Known rows, with every step that occurs:
sikem fale madu: [  4.7  17.9  -0.2   6.5  -5.0  10.2   7.4 -33.8 -17.2  -9.9  -3.4   8.3
  20.0   5.0  -6.7  14.6  13.7  22.3]
sikem lamove madu fale: [ -2.2  23.1  13.9  21.9  -5.6  -8.1  18.0  17.9  -4.3 -34.7 -20.1  12.7
  32.0  -0.6  -9.8  -3.9  -6.0   3.2]
sikem lamove nikaz: [  7.7  30.4  15.6  15.2   4.8  14.1  17.0  -8.5   7.1 -40.8 -35.1  -0.7
  26.3  -4.5  -2.8  -9.0   0.1 -14.5]
madu fale sikem lamove nikaz: [ 15.4  27.4   9.0  26.7   9.0  13.8   4.6  29.2 -11.0 -29.4 -24.1   6.1
  39.5   7.6  -5.7  15.6  21.2   6.9]
lamove sikem: [  9.9  29.7  18.8   3.4  15.2  19.7   2.9  26.7 -10.7  -4.5  -6.1   4.3
  20.1  -0.6   1.2  26.1   3.9   0.5]
sikem fale dobep: [ 31.8  25.1  -0.8   3.3 -16.4  17.1   9.2 -25.3 -25.0 -13.3 -16.6  -3.0
  18.7  11.9  -5.5   5.0  24.7  24.4]
lamove sikem fale: [ 18.0  32.2  13.8   4.9   4.1  23.0   2.5  17.8 -13.6 -11.9  -8.4   7.8
  31.1   8.3  -2.1  29.7  14.7   7.4]
madu lamove: [ -3.0  17.5  11.1  12.8   7.1   0.8  13.5  13.2  -0.3 -20.2   1.5   4.0
  26.7  -1.9 -12.1 -17.5  -2.5 -10.0]
nikaz fale madu lamove sikem: [ -3.8  18.3  11.3  14.7  10.5  -3.2   9.9  43.7 -10.9  -6.1 -16.9  -0.6
  40.0   5.4 -17.8   2.8  -3.3  17.9]
nikaz lamove sikem fale: [  5.0  26.4  10.9   4.4  -1.0  14.8   5.1  36.2  -5.8 -18.3 -21.0   4.2
  55.5  13.7  -2.4  28.9   8.8  15.5]
likat fale sikem lamove nikaz: [ 16.9  29.8   7.4  17.9   9.4  18.1   2.6  22.4 -10.1 -15.9 -36.5  -6.5
  30.7   4.8  21.0  22.3  21.5   8.0]
fale madu lamove nikaz: [  0.9  13.5   3.2  12.8  14.4   1.6  15.3  -6.9   0.4 -13.1 -12.3   5.3
  17.6  10.0 -12.2  -6.0 -12.3  -7.7]
zosu sikem lamove nikaz fale: [  3.9  34.0  13.7  24.2  11.3  24.3   8.0   3.6   7.2 -28.0 -40.2   7.8
  35.4  -6.3  -4.8  12.2  10.9   6.2]
likat fale sikem: [ 14.7  22.1   5.1  11.4   9.8  13.8  -5.3  23.2 -19.8   3.9 -15.7  -5.7
  21.4   0.5  23.0  31.1  23.2  18.8]
lamove nikaz fale: [ 29.2  16.4  13.1  12.4   7.1  -0.6   2.6  23.4   5.8 -21.4 -39.4  -8.0
  29.0   0.9  -2.8  -1.7 -10.8 -11.3]
lamove nikaz: [ 26.8  18.1  11.5   7.9  10.7   9.5   4.8  -4.1   6.5 -20.0 -25.8  -1.9
  13.1   0.4   2.8   2.5  -9.6 -21.4]
likat fale sikem lamove madu: [  6.9  26.8   5.2  17.6   4.4   7.2   4.1  23.7 -14.3  -8.5 -27.5   4.2
  23.0   4.8  18.0  24.3  16.0  15.6]
sikem lamove: [-10.5  30.6  16.4  12.7   0.4  12.3  17.1 -11.5  -4.8 -32.8 -16.5   1.4
  25.6 -13.8  -4.7  -8.3  10.3   4.5]
nikaz lamove madu fale sikem: [  1.5  11.0   2.3  16.1  -1.0 -12.3   4.3  44.0  -4.3 -13.2 -21.0  17.0
  41.2  16.8  -5.5  22.1  -6.4  14.3]

Rows:
[  2.8   7.8   6.8  13.5  -6.3 -18.4   8.0  44.9  -1.2 -18.5 -20.1   9.8
  46.4  11.1  -5.6  12.1 -17.2  10.3] | nikaz lamove madu fale
[ -1.8  31.9   9.7  24.0  13.5  23.9  10.0  -5.7   4.0 -21.9 -39.0   9.1
  31.8  -3.2  -7.2  16.1   9.4  13.9] | zosu sikem lamove nikaz fale madu
[  1.6  26.6  16.5  11.6  14.8  11.0  11.8  41.2  -2.5 -15.7  -1.4   6.5
  33.5   6.3 -11.6   0.4  -1.5 -11.1] | madu lamove sikem
[ -4.5  10.3   5.9   6.6  -3.7 -13.4   9.4  20.2   3.7 -13.4 -20.6  12.6
  29.5   7.7  -2.8   9.4 -19.4   4.3] | nikaz lamove madu
[ -4.9  29.2  10.8  26.5   5.1  13.1  10.2   7.0  -1.4 -22.0 -19.4  22.4
  29.6  -3.6  -7.1  19.0   6.0  14.0] | zosu sikem lamove madu fale
[ 15.9  19.5   7.5  21.4  13.9   1.3   8.3  37.9   7.7 -23.6 -29.0   4.4
  35.3  13.6 -14.7 -11.8  -2.8 -16.8] | madu lamove nikaz fale sikem
[ 15.5  36.6   9.3  22.3   6.2  28.2  10.9  -0.3  -1.0 -24.3 -47.6   2.3
  30.9   1.3  -6.3  10.6  16.5  15.0] | zosu sikem lamove nikaz fale dobep
[ 16.0  29.0   6.4   2.3  -5.9  18.3   8.0  32.6 -14.4 -14.7 -28.3  -1.5
  51.2  21.2  -3.8  26.8  14.4  24.6] | nikaz lamove sikem fale dobep
[ 17.1  16.1  12.1  18.9   8.6  -5.0  11.6  38.6  10.7 -29.1 -27.9  -3.2
  40.5   7.8 -15.1 -21.6 -13.3 -20.7] | madu lamove nikaz fale
[ 13.7  13.1   3.1  19.4   4.3 -10.6   1.7  27.7 -11.6  -5.4  -8.7  24.0
  13.5  12.5  -5.8  21.3  -4.6   6.0] | lamove madu fale sikem
[ 11.4  17.1  -1.4  12.9  -0.7   7.2  12.8 -18.3  -4.5 -21.6 -12.9   8.9
  30.3  16.7 -13.5   0.3   3.8   2.8] | sikem fale madu lamove nikaz
[ -1.2  24.1   6.9   4.2   1.4  13.8   7.1  27.2  -9.4 -12.3 -20.2   5.9
  51.9  16.8  -4.4  33.0   7.3  23.1] | nikaz lamove sikem fale madu
[ -8.9  30.7   3.3  18.2   8.9  11.0  10.0  -9.3  -7.3 -14.9 -18.7  26.9
   3.9   6.0  -5.5  15.0  14.3   6.5] | fale sikem lamove madu
[  4.2  34.5   5.8  18.4  15.1  24.6   7.6 -10.4  -2.2 -24.1 -30.2  13.6
  13.0   5.6  -2.0  12.8  21.4  -3.3] | fale sikem lamove nikaz
[ 32.3  35.2   8.3   2.1  -2.3  27.4   6.3  13.4 -24.3  -7.6 -17.6   1.3
  25.7  17.4  -3.8  27.4  21.4  18.7] | lamove sikem fale dobep
[  9.8  25.3   9.4  19.7 -10.8  -4.3  20.9  14.0 -13.1 -31.1 -27.7   7.3
  27.3   7.0 -11.3  -5.9  -0.7  12.2] | sikem lamove madu fale dobep
[ -7.3  12.3   8.3  15.5   5.7  -9.9  10.8  25.3  -9.5  -8.6 -14.7  -2.6
  35.9   0.2 -18.0  -8.7  -3.8  18.7] | nikaz fale madu lamove
[ 15.1   8.9   9.0  16.1  -2.6 -18.1   5.9  29.1  -7.8 -12.2  -7.3  15.0
  20.1   5.1  -6.1   8.6 -17.9   0.6] | lamove madu fale
[  3.3  26.9  13.4  18.7   4.1   5.7  17.3   4.6   2.7 -36.0 -44.5  -4.2
  35.4  -1.0  -9.3  -8.2  -1.7   1.0] | sikem lamove nikaz fale madu
[ -4.1  29.3  10.2  19.7   5.9   8.7   4.9  22.1 -11.6 -17.7 -29.9   4.2
  32.2  -3.3  -9.8   6.6  23.2  22.3] | nikaz fale sikem lamove
[ -2.6  12.8   8.8  10.5   4.5  -5.7   5.5  12.1 -14.5  -2.2 -17.3  -4.7
  26.2  -5.5  -9.9   4.8  -0.4  26.2] | nikaz fale madu
[ 28.2  18.4   7.8  16.6   3.3  -1.4  14.7  34.6   2.0 -25.5 -35.7  -8.6
  35.9  15.4 -16.0 -23.9  -7.5 -11.6] | madu lamove nikaz fale dobep
